Known rows, with every way that one mark hangs from another
j138[j244[j343 j464[j418[j815]] j784]]: -1.23  3.39  1.72  1.41  1.52 -3.38  1.94 -1.09  1.44 -2.26 -0.27 -1.88 -0.32  0.74 -3.36 -2.95  1.31  0.35 -0.95  2.70  2.65  1.28 -0.67  0.09 -3.09 -2.02  1.64  0.36 -5.27 -2.78 -1.26  5.13  2.76 -1.56
j784[j244[j138 j343 j464 j869]]: -0.11  2.90  4.36  3.40  1.18 -1.45  0.07 -2.02  2.05 -0.49 -1.88 -2.82 -0.22  3.67 -3.59 -5.05 -2.52  0.41 -1.71  1.52  1.81  1.24  1.41 -0.99 -2.73  3.00  1.48  2.05 -4.05 -4.99 -0.29  5.70  2.61 -0.33
j244[j138 j343 j464 j784 j869]: -1.53  4.76  5.02  3.40  1.69 -1.58  0.15 -0.17  2.23 -2.40 -0.58 -2.86 -1.38  2.79 -3.54 -4.91 -2.61  1.33 -2.39  1.52  3.01 -0.17  0.51 -2.24 -2.93  0.51  0.44  2.08 -3.94 -5.08 -2.27  6.67  2.61 -1.31
j343[j244[j138 j464[j418] j784 j869]]: -3.10  5.08  3.64  3.00  2.00 -0.27  0.84 -0.10  2.61 -1.91  1.77 -3.18  0.27  1.18 -3.55 -5.33 -1.24  0.05 -2.24  2.22  3.69 -0.11 -0.86 -1.71 -4.32  1.19  2.80  1.39 -3.85 -3.45 -2.53  4.49  2.76 -2.11
j808[j244[j138 j343] j418[j812]]: -3.41  1.58  2.33  2.58  1.19 -1.85  1.68 -3.57  0.54 -2.78 -2.00 -1.23 -2.28  0.43 -0.50  1.26  0.11 -0.42 -2.25  0.39 -0.74 -2.61 -1.17 -0.38  0.00 -1.86 -3.04 -0.19 -1.83 -1.45 -0.30  3.51  2.84 -1.56
j244[j138 j343 j464[j418[j815]] j784 j869]: -0.73  5.72  2.94  3.78  2.05 -3.27 -0.70 -0.88  1.30 -2.85  0.62 -2.70 -1.32  0.95 -4.06 -4.55 -2.50  0.06 -3.37  2.26  3.36 -0.31 -0.63 -1.15 -2.04  0.50  0.89  1.25 -5.92 -6.15 -2.03  7.47  3.68 -0.93
j784[j244[j464]]: -0.53 -0.61  2.08  0.70  0.94 -0.40  1.16 -1.31  1.28  0.10 -1.78 -1.37  1.74  2.08 -1.40 -1.60  0.68  0.60 -0.14  1.20  1.75  1.59  0.96 -0.59 -2.72  0.84  2.08  1.99 -2.01 -2.08 -0.01  2.76  0.32 -0.76
j812[j418[j464 j815]]: -3.14 -1.13  0.02  0.17  2.52 -1.30 -1.59 -0.76 -0.50 -1.62 -1.43  1.58  0.61 -1.39 -0.14  0.26 -0.85  0.38 -3.07 -0.44  1.42  1.11 -2.79 -0.54 -1.68 -2.45 -1.37  0.50  0.18 -0.71  1.80  2.21  1.39 -1.12
j784[j244[j138 j343 j464[j418[j815]] j869]]:  0.41  4.00  2.49  3.48  1.83 -3.05 -0.69 -2.93  1.36 -0.56 -0.84 -3.03 -0.05  2.02 -3.87 -4.86 -1.84 -0.71 -3.08  2.16  2.50  0.93  0.21 -0.34 -1.93  2.72  2.38  1.21 -5.56 -5.81 -0.89  6.70  3.56 -0.43
j138[j244[j343 j464[j418[j815]] j869]]: -0.13  4.19  2.08  1.95  1.87 -3.59  1.78 -1.39  1.31 -1.92 -0.62 -2.27  0.03  1.32 -3.86 -3.64 -0.20 -2.13 -2.20  2.53  1.50  1.92 -1.41  0.67 -2.18 -0.14  1.61  0.15 -4.04 -3.74 -2.02  5.98  3.09  0.11
j808[j244[j138 j869] j418[j812 j815]]: -3.29  2.54  1.87  2.20  0.90 -1.40  2.10 -2.11  0.32 -2.78 -2.27 -0.75 -2.05  0.46  0.06  1.76 -0.32 -1.55 -3.80  0.10 -0.38 -3.42 -2.34 -1.15 -0.31 -2.55 -3.02 -0.86 -2.46 -1.99 -1.20  4.22  2.35 -0.88
j343[j244[j138 j464 j784 j869]]: -3.24  3.99  4.41  2.70  2.27  0.25  1.20  0.49  3.32 -2.24  0.07 -2.33 -0.39  1.81 -3.33 -4.98 -1.86  0.80 -2.33  1.89  3.17 -0.69 -0.15 -2.37 -4.84  0.04  2.32  1.52 -2.61 -3.43 -2.14  4.22  1.44 -2.17
j418[j464 j812]: -3.05 -0.71  0.78 -0.31  1.23 -1.47  0.75 -1.67  0.97 -2.02 -0.75  0.54  1.78 -0.45 -0.68  2.15  0.04 -0.84 -0.64  1.15  0.88 -0.36 -1.95 -0.20 -1.15 -3.18 -2.74  1.51  0.91  0.24  0.19  1.75  1.82 -1.49
j459[j244[j138 j343 j464 j784 j869]]: -0.98  5.09  4.88  4.17  1.39 -1.26 -0.06 -0.57  2.31 -3.40 -1.75 -1.93 -1.11  2.94 -3.50 -5.90 -1.99  1.44 -2.43  1.99  2.54  1.96  0.18 -1.12 -3.03 -0.26  0.78  0.94 -4.25 -3.00 -1.27  6.86  2.53 -1.95
j244[j138 j464]: -2.15  1.84  2.17  0.93  1.52 -0.98  1.60 -0.68  0.46 -2.07 -0.74 -1.13  0.15  1.66 -2.43 -2.14 -0.25  0.27 -2.01  0.69  1.61 -0.04  0.02 -0.49 -1.76  0.78  1.67  2.69 -1.58 -3.11 -0.75  3.58  1.20 -0.65
j343[j244[j464 j784]]: -3.73  1.49  2.79  0.83  2.15 -0.15  1.46  0.41  2.22 -1.28  0.05 -1.76  0.67  0.52 -1.70 -2.00 -0.48  1.54 -0.49  2.36  2.87 -0.06  0.17 -1.20 -4.79 -1.57  1.90  1.35 -1.42 -1.41 -0.85  2.83  0.68 -2.70
j808[j244[j869] j418[j815]]: -2.42  1.75  0.55  1.86  1.27 -1.42  1.39  0.10  0.66 -2.00 -1.70 -0.70 -1.01  0.74  0.17  1.57  0.11 -0.50 -3.25 -0.32 -0.41 -0.80 -1.81 -0.85 -1.20 -2.02 -2.06 -0.75 -2.47 -1.73 -0.78  3.60  0.93 -0.27
j459[j244[j784 j869]]: -1.47  1.90  2.20  2.23 -0.04 -0.20  0.52  1.27  2.46 -1.90 -0.70  0.00  0.86  1.56 -0.96 -2.42  0.19  1.94 -0.91  1.09  1.33  2.21 -0.34 -0.70 -2.65 -2.37 -0.38  0.04 -2.50 -0.26 -0.37  3.16  1.16 -2.38
j808[j244]: -2.73  0.27  0.07 -0.01  1.05 -0.54  2.52  1.10  1.95 -0.39 -1.18  0.23 -0.25  0.84 -0.82  1.06  0.96  0.88 -0.63 -0.12 -1.22  0.25 -0.93  0.06 -0.89 -1.24  0.14  0.58 -1.16 -0.79 -0.83  1.44  0.74 -0.88
j244[j138 j784 j869]: -2.17  2.59  3.19  2.66  0.26  0.07  0.83  1.12  2.65 -1.80  0.85 -0.57  0.04  1.74 -2.56 -2.63 -1.37  1.83 -1.77  0.04  2.08 -0.49 -0.03 -1.48 -2.61 -0.37 -0.44  1.43 -2.82 -3.44 -1.07  3.14  1.15 -2.03
j808[j244[j343] j418]: -2.45  0.87  1.34  2.08  1.78 -2.06  1.33 -1.28  1.15 -1.78 -1.99 -1.24 -0.81  0.66 -0.33  1.04  0.68  0.48 -1.03 -0.15 -0.71 -0.33 -0.60 -0.56 -0.91 -1.62 -2.37 -0.65 -1.75 -0.83 -0.47  2.83  1.44 -0.79

Rows
-1.02  1.58  2.60  0.82  1.83 -2.39  2.75 -1.04  1.70 -1.91 -1.91 -1.49  0.27  2.01 -3.07 -2.71  0.96 -0.27 -0.24  1.47  0.88  1.87  0.28  0.45 -2.72 -0.78  1.19  1.17 -1.90 -1.54 -1.06  3.88  1.63 -0.42
j138[j244[j343 j464]]
-3.10  1.23  1.09  0.54  2.19 -1.99  2.67 -2.39 -0.81 -2.99 -3.02 -1.75 -2.05  0.26  1.49  3.40  0.91 -1.39 -2.73  1.31  0.22 -2.48 -2.21 -0.89 -1.05 -3.20 -1.87 -0.03 -1.71 -0.86 -0.96  4.19  1.91 -0.44
j808[j244[j464] j418[j812 j815]]
-0.67  3.99  4.31  2.74  1.69 -2.06  0.07  0.24  2.37 -2.18 -0.54 -2.83 -0.50  2.08 -2.28 -3.89 -2.06  1.21 -1.25  2.20  2.65  0.82  0.43 -1.97 -3.17 -0.68 -0.40  1.75 -3.28 -3.99 -1.87  6.02  2.20 -0.96
j244[j343 j464 j784 j869]
 0.12  3.92  3.33  4.12  1.17 -1.89 -0.56 -2.54  2.13 -0.58 -0.57 -3.23  0.39  2.74 -4.11 -5.64 -1.52 -0.85 -1.45  1.39  2.43  1.19  0.87 -0.30 -2.22  3.73  2.20  1.68 -5.29 -5.27 -1.41  5.52  3.82 -0.06
j784[j244[j138 j343 j464[j418] j869]]
-3.24  4.22  3.69  2.70  1.15 -0.47  2.73  1.75  2.69 -2.59 -1.51 -2.15 -2.15  2.88 -2.21 -2.93 -1.25  1.16 -2.95  0.63  1.93 -0.55 -0.82 -2.67 -2.53  0.38  1.29  1.32 -4.28 -4.11 -3.40  4.84  1.64 -0.95
j808[j244[j138 j464 j784 j869]]
-1.31  4.71  3.65  2.99  1.07 -2.39  2.01  0.07  2.67 -2.12  0.48 -3.12  0.23  2.30 -3.53 -5.00  0.68 -0.53 -1.09  2.15  2.57  2.16 -0.29 -0.85 -3.73 -0.48  1.18  1.04 -5.02 -3.32 -3.07  4.92  3.50 -0.89
j138[j244[j343 j464[j418] j784 j869]]
-1.44  5.51  4.32  3.71  1.53 -2.38  0.60 -2.24  1.69 -2.94  0.74 -3.40 -1.14  1.58 -2.81 -4.08 -1.97 -0.40 -2.36  2.45  3.19 -0.90 -1.10 -1.26 -1.90 -0.47 -0.30  1.59 -4.58 -4.51 -2.75  6.52  4.71 -1.58
j244[j138 j343 j464[j418[j812]] j784 j869]
-0.64  4.66  2.96  2.61  1.38 -3.27  1.42 -0.49  2.04 -2.70 -0.10 -2.36 -0.18  1.61 -3.63 -4.52  0.21 -0.34 -2.19  2.73  2.69  1.68 -0.98 -0.63 -3.49 -1.41  1.24  0.24 -5.52 -3.81 -2.47  5.92  3.55 -0.65
j138[j244[j343 j464[j418[j815]] j784 j869]]
-1.38  0.70 -0.65 -0.74  0.67 -2.40  1.00 -2.70  0.15 -0.84  0.84  0.17  0.85 -1.24 -0.73  1.83  1.05 -0.76 -0.86  1.73  0.88 -1.58 -2.14  1.83 -0.14 -2.66 -1.11  0.68 -1.68 -1.27  0.28  2.52  2.44 -1.57
j464[j418[j812 j815]]
-0.23  4.07  2.83  2.73  2.07 -3.01  2.05 -0.90  1.78 -1.78 -0.12 -2.75  0.88  1.91 -3.94 -4.35  0.44 -2.01 -1.25  1.91  1.42  2.37 -0.52  0.53 -2.28  0.68  1.31  0.68 -3.53 -2.82 -2.75  4.80  3.44  0.13
j138[j244[j343 j464[j418] j869]]
-3.04  2.77  3.76  1.81  2.32 -0.03  1.31  1.09  2.93 -1.50  0.46 -2.65  0.49  1.26 -2.34 -3.68 -1.55  0.83 -1.38  2.07  2.73  0.20 -0.17 -2.14 -5.19 -0.92  1.43  1.20 -1.75 -2.20 -1.87  3.81  1.23 -1.99
j343[j244[j464 j784 j869]]
-2.10  0.72  0.47  1.40  2.09 -2.98  0.78 -1.38  0.30 -1.98 -2.03 -0.92 -1.60 -0.03 -0.46  1.92  0.79  0.53 -2.13  0.25 -1.04 -1.12 -0.93 -0.15 -0.61 -2.47 -2.45 -1.29 -2.50 -1.38  0.38  4.03  1.35 -0.92
j808[j244[j343] j418[j815]]
-1.21  0.44  2.52  1.29  0.64  0.07  1.31 -1.58  1.22 -0.37 -1.89 -1.05  0.74  2.61 -2.72 -2.87 -0.18  0.83 -0.77  0.89  1.98  1.35  1.14 -0.25 -2.45  2.45  2.81  2.22 -2.93 -3.34  0.59  3.21  0.77 -1.17
j784[j244[j138 j464]]
-2.55  1.69  1.33  0.25  2.46 -1.35  1.67 -2.71  1.32 -1.22  1.24 -1.93  1.58 -0.64 -1.16 -1.13  0.38 -1.69 -0.27  2.98  2.06 -0.69 -1.66  0.85 -2.97 -1.45  1.86  1.22 -0.60 -0.65 -1.37  2.79  2.85 -2.01
j343[j244[j464[j418[j812]]]]
-1.43  4.20  2.43  2.46  1.06 -1.39  0.95  1.46  1.93 -1.74  1.23 -2.63  0.82  1.41 -1.99 -3.10 -0.31 -0.06 -1.35  1.89  3.39  1.01 -0.87 -1.23 -2.65 -0.19  0.86  1.70 -3.92 -3.70 -2.82  4.04  2.55 -0.99
j244[j464[j418] j784 j869]
-0.93  6.15  3.69  4.86  0.86 -2.28 -0.21 -1.05  2.14 -3.06 -0.49 -2.44 -0.65  2.12 -3.79 -6.07 -0.99  0.40 -2.27  2.37  3.20  2.20 -0.37 -0.90 -2.46  0.97  1.30  0.94 -5.23 -3.19 -2.06  6.61  3.57 -1.89
j459[j244[j138 j343 j464[j418] j784 j869]]
-1.95  3.14  3.71  1.82  0.93 -0.86  0.95  1.67  2.11 -2.00  0.08 -2.31 -0.09  2.19 -1.42 -2.49 -1.05  0.84 -1.35  1.58  2.61  0.61 -0.22 -2.19 -3.22 -0.91  0.12  1.84 -2.86 -3.48 -2.23  4.17  1.37 -0.95
j244[j464 j784 j869]
-4.49  2.03  2.39  3.36  0.89 -0.69  1.67 -1.89  0.77 -4.03 -2.64 -0.49 -1.06  1.11 -0.13  1.30 -0.43 -1.93 -3.61  0.12 -0.09 -1.65 -2.78 -2.48 -0.61 -1.78 -4.12  0.10 -1.07 -0.89 -1.66  3.54  2.88 -0.53
j808[j244[j138 j869] j418[j464 j812]]
-2.84 -0.65  0.27 -0.75  1.32 -2.43  0.52 -2.22  0.21 -2.44 -1.22  1.50  0.82 -1.00 -0.54  2.72 -0.54 -0.70 -1.67  1.81  0.83 -1.11 -2.38 -0.14 -0.93 -4.38 -2.73  0.58  0.39 -0.45  0.87  2.74  1.73 -1.38
j418[j464 j812 j815]
-3.16  4.96  4.91  5.13  1.73 -1.77  1.30 -0.45  1.71 -3.47 -1.83 -3.40 -2.79  2.65 -1.62 -2.79 -1.28  0.27 -3.37  0.65  2.02 -0.87 -0.43 -3.08 -2.73  0.01 -1.23  0.64 -4.51 -4.06 -2.96  6.30  2.23 -0.72
j808[j244[j138 j343 j464 j784 j869] j418]
-2.64  4.05  2.95  2.42  2.15 -0.70  0.81  0.58  2.75 -1.29  1.74 -3.03  0.95  0.70 -2.66 -3.75 -0.51 -0.30 -1.05  2.47  3.40  0.56 -1.10 -1.61 -4.70 -0.19  2.13  1.15 -3.02 -2.39 -2.70  3.90  2.34 -2.00
j343[j244[j464[j418] j784 j869]]
-1.52  2.99  2.52  1.81  1.14 -2.31  2.40 -0.59  2.14 -1.96  0.25 -1.89  0.09  1.44 -3.34 -3.37  1.86  0.21  0.03  2.34  2.44  2.16 -0.04 -0.07 -3.28 -1.11  1.36  0.74 -4.79 -2.23 -1.94  3.77  2.72 -1.56
j138[j244[j343 j464[j418] j784]]
-2.97  5.04  2.53  2.51  2.13 -1.24  0.61 -0.16  2.40 -2.24  0.81 -2.43  0.20  0.44 -3.88 -4.29 -1.29 -0.36 -3.42  2.59  3.54 -0.66 -1.38 -1.15 -3.99  0.15  2.88  0.72 -4.49 -4.20 -2.18  5.55  2.63 -2.45
j343[j244[j138 j464[j418[j815]] j784 j869]]
-1.75  5.17  1.98  2.82  1.34 -1.88  0.39 -0.01  1.26 -2.73  1.09 -1.86 -0.41  1.04 -3.26 -3.46 -1.39 -0.07 -3.51  1.73  3.54 -0.30 -1.33 -1.40 -2.12  0.52  1.91  1.55 -5.51 -5.17 -2.07  5.75  2.67 -1.35
j244[j138 j464[j418[j815]] j784 j869]
-3.61  3.14  1.74  1.03  2.22 -1.50  1.36 -2.72  1.10 -2.21  1.35 -2.07 -0.55 -0.84 -2.17 -1.85 -0.42 -0.15 -2.46  3.38  3.43 -2.48 -1.83 -0.54 -3.02 -2.20  2.39  0.55 -3.37 -2.76 -0.90  4.57  2.73 -3.25
j343[j244[j138 j464[j418[j812 j815]] j784]]
-1.03  2.39  3.12  2.42  1.04 -1.69 -0.43  0.34  2.96 -1.38  0.39 -1.58  0.29  1.41 -1.98 -2.28 -1.30  1.87 -0.87  0.96  1.84  0.59  0.42 -1.46 -2.58 -1.58 -1.59  1.10 -2.84 -3.08 -1.08  3.97  2.11 -1.66
j244[j343 j784 j869]
-0.85  2.03  3.59  2.69  0.31 -0.24  1.05 -1.10  1.87 -0.60 -1.63 -2.07  0.32  3.38 -2.77 -4.05 -1.39 -0.25 -2.06  0.64  2.08  0.99  0.90 -1.44 -2.72  2.83  2.34  2.34 -3.36 -4.45 -0.73  4.39  1.41 -0.23
j784[j244[j138 j464 j869]]
-4.15  0.24  0.84  0.96  0.22 -1.03  2.40 -1.35  0.57 -2.36 -1.42 -0.35 -1.98 -0.45  1.63  3.94  1.26  0.97 -1.84  0.81  0.42 -3.03 -1.92 -1.34 -1.31 -5.14 -3.41 -0.96 -2.63 -0.31 -0.26  2.87  1.14 -2.22
j808[j244[j784] j418[j812 j815]]
 0.05  3.22  3.64  3.61  1.12 -1.90  0.29 -4.56  1.82 -0.82 -0.68 -3.50 -0.50  2.49 -2.88 -4.28 -1.69 -1.33 -1.32  2.30  2.25 -0.06 -0.08  0.17 -1.95  2.13  1.17  1.54 -4.31 -4.37 -1.59  5.89  4.58 -0.75
j784[j244[j138 j343 j464[j418[j812]] j869]]
-1.74  3.01  3.10  1.45  0.85 -2.41  2.98 -2.47  1.90 -2.30  0.06 -2.14 -0.06  0.94 -2.31 -2.09  1.59 -0.42  0.12  2.90  2.43  0.39 -0.88 -0.28 -2.54 -2.59 -0.10  0.91 -3.81 -1.62 -2.21  3.78  3.78 -1.99
j138[j244[j343 j464[j418[j812]] j784]]
-1.04  2.53  2.86  2.92 -0.03 -0.40  1.20 -3.48  1.81 -0.72 -0.20 -2.77  0.70  2.20 -2.06 -3.05 -0.59 -1.46 -1.88  1.93  2.65 -0.07 -0.81 -0.13 -2.10  2.05  1.68  1.74 -4.17 -3.85 -1.69  4.33  3.58 -0.87
j784[j244[j138 j464[j418[j812]] j869]]
-2.71  4.62  1.90  2.48  1.18 -1.45  2.35  1.98  2.75 -1.97  0.32 -2.93 -0.59  1.59 -1.17 -1.91  0.22 -0.02 -1.97  1.59  2.48  0.44 -1.45 -2.09 -2.01 -0.11  1.23  0.99 -5.01 -3.12 -3.75  4.22  3.06 -0.46
j808[j244[j464[j418] j784 j869]]
-2.07  3.06  1.50  1.36  0.39 -0.76  1.54 -1.84  0.96 -2.70 -0.70 -1.23  0.07  0.54 -0.30 -1.24  1.23  0.04 -0.58  2.44  2.81  1.37 -1.37  0.58 -2.15 -2.79  0.24  1.00 -3.11  0.38 -0.87  3.31  2.68 -2.96
j459[j244[j464[j418[j812]] j784]]
